What can hang from each mark:
ditut: lagu
fovek: gogazok
gogazok: fovek lagu
runas: lagu
nalo: lagu
soli: lagu
tikos: lagu
lagu: ditut gogazok runas soli

Known rows, with every way that one mark hangs from another:
tikos(lagu(ditut gogazok(fovek) runas)): [-1.80 -0.43 -0.72  1.32  0.35 -1.87 -0.77  3.34  0.74 -0.61 -1.20  5.14
  0.14  0.61 -0.41 -0.21  1.14  0.69 -2.09]
fovek(gogazok(lagu(ditut runas))): [-0.62 -0.68  0.05  1.10  0.79  0.10 -0.98  1.85  0.94 -0.84 -1.06  0.97
 -1.33  0.93 -0.20 -0.86  2.79  0.33 -1.08]
tikos(lagu(runas)): [-0.13 -1.08 -0.67 -0.09  1.26  0.61 -0.12  2.65 -0.44 -0.96 -0.52  2.25
  0.33  0.41  0.88 -0.71 -0.42  0.00 -0.97]
tikos(lagu): [-0.03 -1.15 -0.27 -0.23  1.01  1.37 -0.06  0.98 -0.64 -1.07  0.36  1.85
 -0.35 -0.11  1.21 -0.64 -0.18 -0.15 -0.53]
fovek(gogazok(lagu(ditut runas soli))): [-1.18 -1.19 -0.28  1.15  0.90 -1.35 -0.98  1.64  0.41 -0.65 -1.33  2.09
 -1.79  1.45 -0.11 -0.60  3.29  0.51 -1.16]
soli(lagu(ditut)): [-0.17 -0.91  0.05  0.75  0.77  2.26 -1.38  0.47  0.43 -0.73 -1.43  1.93
 -0.78  0.39  0.97 -0.74 -0.66  0.02  0.24]
lagu(ditut gogazok runas soli): [-1.88 -0.66 -0.38  1.22  0.25 -3.31 -1.13  2.42 -0.22 -0.69 -1.75  3.82
 -0.25  1.20 -0.71  0.20  0.86  0.36 -2.09]
nalo(lagu(ditut gogazok)): [-1.17 -0.67  0.14  1.33  0.09 -2.22 -1.54 -0.39 -0.85 -1.28 -0.74  2.23
 -0.80  0.10  0.13  0.24  0.90 -0.06 -1.00]
tikos(lagu(ditut gogazok runas)): [-1.34 -0.29 -0.36  0.56  0.32 -1.00 -0.75  3.62  0.06 -0.84 -1.21  4.27
 -0.01  0.41  0.38 -0.10  0.69  0.23 -2.02]
lagu(ditut gogazok(fovek)): [-1.70 -0.36 -0.04  1.75  0.05 -1.97 -1.17  0.74  0.79 -0.74 -0.78  3.15
 -0.23  0.38 -1.38  0.05  1.11  0.55 -1.68]
soli(lagu(ditut gogazok(fovek) runas)): [-1.50 -0.67 -0.47  1.99  0.77 -0.96 -1.60  2.44  1.40 -0.54 -2.31  4.31
 -0.02  1.11 -0.70 -0.37 -0.06  0.60 -1.19]
fovek(gogazok): [-0.06 -1.06  0.12  0.68  1.11  0.72 -0.31 -0.56 -0.09 -1.62  0.68  0.18
 -0.06  0.53  0.22 -0.78  1.78 -0.07 -0.87]
soli(lagu(ditut gogazok)): [-1.04 -0.48  0.29  1.11  0.44  0.63 -1.53  0.91  0.53 -0.94 -1.37  2.84
 -0.95  0.41  0.54 -0.15 -0.29  0.01 -0.67]
lagu(ditut gogazok(fovek) runas soli): [-2.32 -0.82 -0.75  1.96  0.34 -4.21 -1.22  2.21  0.46 -0.41 -1.84  4.79
 -0.08  1.39 -1.46  0.12  1.32  0.82 -2.18]
tikos(lagu(ditut gogazok(fovek) soli)): [-2.24 -0.95 -0.65  1.22  0.21 -2.57 -0.78  1.45  0.08 -0.52 -0.54  5.77
 -0.95  0.59 -0.02  0.21  1.77  0.73 -1.77]
tikos(lagu(gogazok)): [-0.87 -0.76 -0.06  0.17  0.67 -0.28 -0.21  1.36 -0.56 -1.31  0.50  2.69
 -0.50 -0.13  0.86 -0.02  0.31 -0.07 -1.44]
ditut(lagu(gogazok runas soli)): [-1.93 -0.98 -0.23  1.23  1.44 -2.06 -1.18  1.90 -0.96 -0.80 -1.43  2.94
 -0.13  0.93 -0.45 -0.09 -0.64  0.14 -1.47]
ditut(lagu(soli)): [-0.96 -1.37 -0.04  0.75  1.54  0.40 -0.92 -0.20 -1.34 -0.70 -0.76  1.53
 -0.71  0.44  0.43 -0.49 -0.68  0.00 -0.18]
gogazok(fovek lagu(ditut soli)): [-1.58 -1.27 -0.31  1.47  0.50 -1.45 -1.22  0.22  0.60  0.01 -1.10  2.76
 -2.24  0.72 -0.61 -0.21  1.89  0.72 -0.49]
fovek(gogazok(lagu)): [-0.20 -1.20  0.35  0.76  1.14  0.95 -0.55 -0.51  0.36 -1.29  0.62 -0.47
 -1.73  0.41  0.25 -0.66  2.49 -0.04 -0.51]
runas(lagu(ditut gogazok(fovek) soli)): [-1.82 -0.95 -0.52  2.26  0.00 -4.47 -0.81  0.72  0.61 -0.62 -1.03  4.35
 -1.29  1.11  0.12  0.29  3.02  0.57 -0.98]

Rows:
[-2.29 -1.26 -0.18  1.79  1.25 -2.22 -1.26  0.03 -0.41 -0.66 -0.65  3.42
 -0.60  0.60 -0.89  0.05  0.08  0.46 -1.18]
ditut(lagu(gogazok(fovek) soli))
[-1.08 -0.48 -0.09  1.20  0.69 -0.25 -1.43  2.65  0.76 -0.83 -2.25  3.30
 -0.27  0.91  0.18 -0.29 -0.58  0.12 -1.08]
soli(lagu(ditut gogazok runas))
[-0.94 -1.10 -0.94  0.19  0.70 -0.68 -0.49  3.04 -0.58 -0.39 -1.47  4.45
 -0.44  0.93  1.00 -0.48  0.59  0.35 -1.18]
tikos(lagu(ditut runas soli))
[-0.78 -1.67  0.06  0.79  1.23 -0.42 -0.51 -0.66 -0.08 -1.07  0.41  0.62
 -2.28  0.86  0.47 -0.50  2.89  0.14 -0.58]
fovek(gogazok(lagu(soli)))
[-0.99 -0.91 -0.24  1.94  0.57 -3.06 -0.38  0.21  0.81 -1.16 -0.07  2.15
 -0.60  0.57  0.03 -0.03  1.97  0.18 -0.75]
runas(lagu(gogazok(fovek)))
[-2.36 -1.19 -0.62  1.92  1.54 -3.04 -1.19  1.71 -0.21 -0.55 -1.57  3.89
  0.06  1.11 -1.28 -0.16 -0.27  0.56 -1.56]
ditut(lagu(gogazok(fovek) runas soli))
[-1.89 -1.37 -0.44  1.56  0.71 -3.33 -0.75 -0.02  0.00 -0.86 -0.12  3.28
 -0.52  0.84 -1.07  0.20  0.84  0.46 -1.59]
lagu(gogazok(fovek) soli)
[-0.70 -0.91 -0.14  1.01  1.29 -0.11 -1.08  2.07  0.42 -1.14 -1.42  2.26
  0.10  0.90  0.26 -0.41 -1.28 -0.10 -0.96]
soli(lagu(gogazok runas))
[-1.96 -1.34 -1.19  1.10  1.05 -3.18 -0.33  2.65 -0.02 -0.70 -0.62  5.28
  0.05  1.09 -0.27 -0.06  0.84  0.62 -2.07]
tikos(lagu(gogazok(fovek) runas soli))
[-1.11 -1.20 -0.12  1.62  1.14 -0.19 -1.04  0.08  0.99 -1.03 -0.59  2.77
 -0.35  0.55 -0.15 -0.27 -0.52  0.26 -0.64]
soli(lagu(gogazok(fovek)))
[-1.40 -0.80 -0.51  1.66  0.88 -2.63 -0.79  1.78  0.71 -0.96 -0.78  2.58
  0.74  0.84 -1.60 -0.17  0.25  0.43 -1.95]
lagu(gogazok(fovek) runas)
[-1.62 -1.26 -0.76  1.64  0.71 -2.34 -1.23  1.91  0.84  0.12 -1.99  3.20
 -1.57  1.24 -0.92 -0.40  1.65  0.83 -0.95]
gogazok(fovek lagu(ditut runas soli))
[-2.23 -0.88 -0.33  1.81  0.08 -3.36 -1.14  0.52  0.27 -0.53 -0.90  4.31
 -0.70  0.88 -1.17  0.30  1.58  0.72 -1.73]
lagu(ditut gogazok(fovek) soli)
[-1.02 -0.82  0.04  1.45  0.45 -0.15 -1.22  0.50  1.17 -0.20 -0.95  1.60
 -1.80  0.20 -0.63 -0.48  1.40  0.56 -0.51]
gogazok(fovek lagu(ditut))
[-1.18 -1.76 -0.40  1.26  1.10 -1.56 -0.72 -0.30  0.33 -0.34 -0.32  1.75
 -2.06  0.67 -0.42 -0.32  1.29  0.50 -0.35]
gogazok(fovek lagu(soli))
[-1.18 -1.09 -0.37  0.91  0.65 -1.63 -1.09  2.12  0.08 -0.15 -1.92  2.27
 -1.88  1.10 -0.11 -0.35  1.20  0.40 -0.83]
gogazok(lagu(ditut runas soli))
[-1.45 -0.72 -0.05  1.87  0.50 -0.25 -1.56  0.72  1.32 -0.68 -1.41  3.85
 -0.61  0.58 -0.34 -0.23  0.12  0.50 -0.79]
soli(lagu(ditut gogazok(fovek)))
[-0.18 -0.82 -0.33  0.87  1.00  1.56 -1.29  2.25  0.59 -0.59 -2.36  2.42
 -0.10  0.93  0.66 -0.89 -0.98  0.09 -0.18]
soli(lagu(ditut runas))
[-1.40 -1.54 -0.68  1.25  1.04 -4.33 -1.15  0.56 -1.61 -1.27 -0.91  2.74
 -0.30  1.06 -0.04  0.26  0.47  0.05 -1.33]
nalo(lagu(gogazok runas soli))
[-0.87 -1.14 -0.55  0.10  0.44 -0.03 -0.41  1.26 -0.82 -0.53 -0.56  3.95
 -1.21  0.38  1.29 -0.32  1.08  0.24 -0.80]
tikos(lagu(ditut soli))
[-1.77 -0.76  0.15  1.74  1.23 -0.89 -1.26  0.13  0.12 -0.87 -0.53  2.28
 -0.03  0.11 -1.04 -0.20 -0.33  0.31 -1.11]
ditut(lagu(gogazok(fovek)))
[-0.35 -0.97 -0.53  1.08  0.73 -1.25 -1.33  0.90 -0.99 -0.92 -1.76  1.72
  0.08  0.57  0.20 -0.49  0.28  0.07 -0.56]
nalo(lagu(ditut runas))
[-1.08 -1.14  0.09  0.72  0.40 -0.93 -1.15  0.35 -0.13 -0.28 -1.07  1.78
 -2.55  0.58  0.32 -0.20  1.50  0.27 -0.43]
gogazok(lagu(ditut soli))
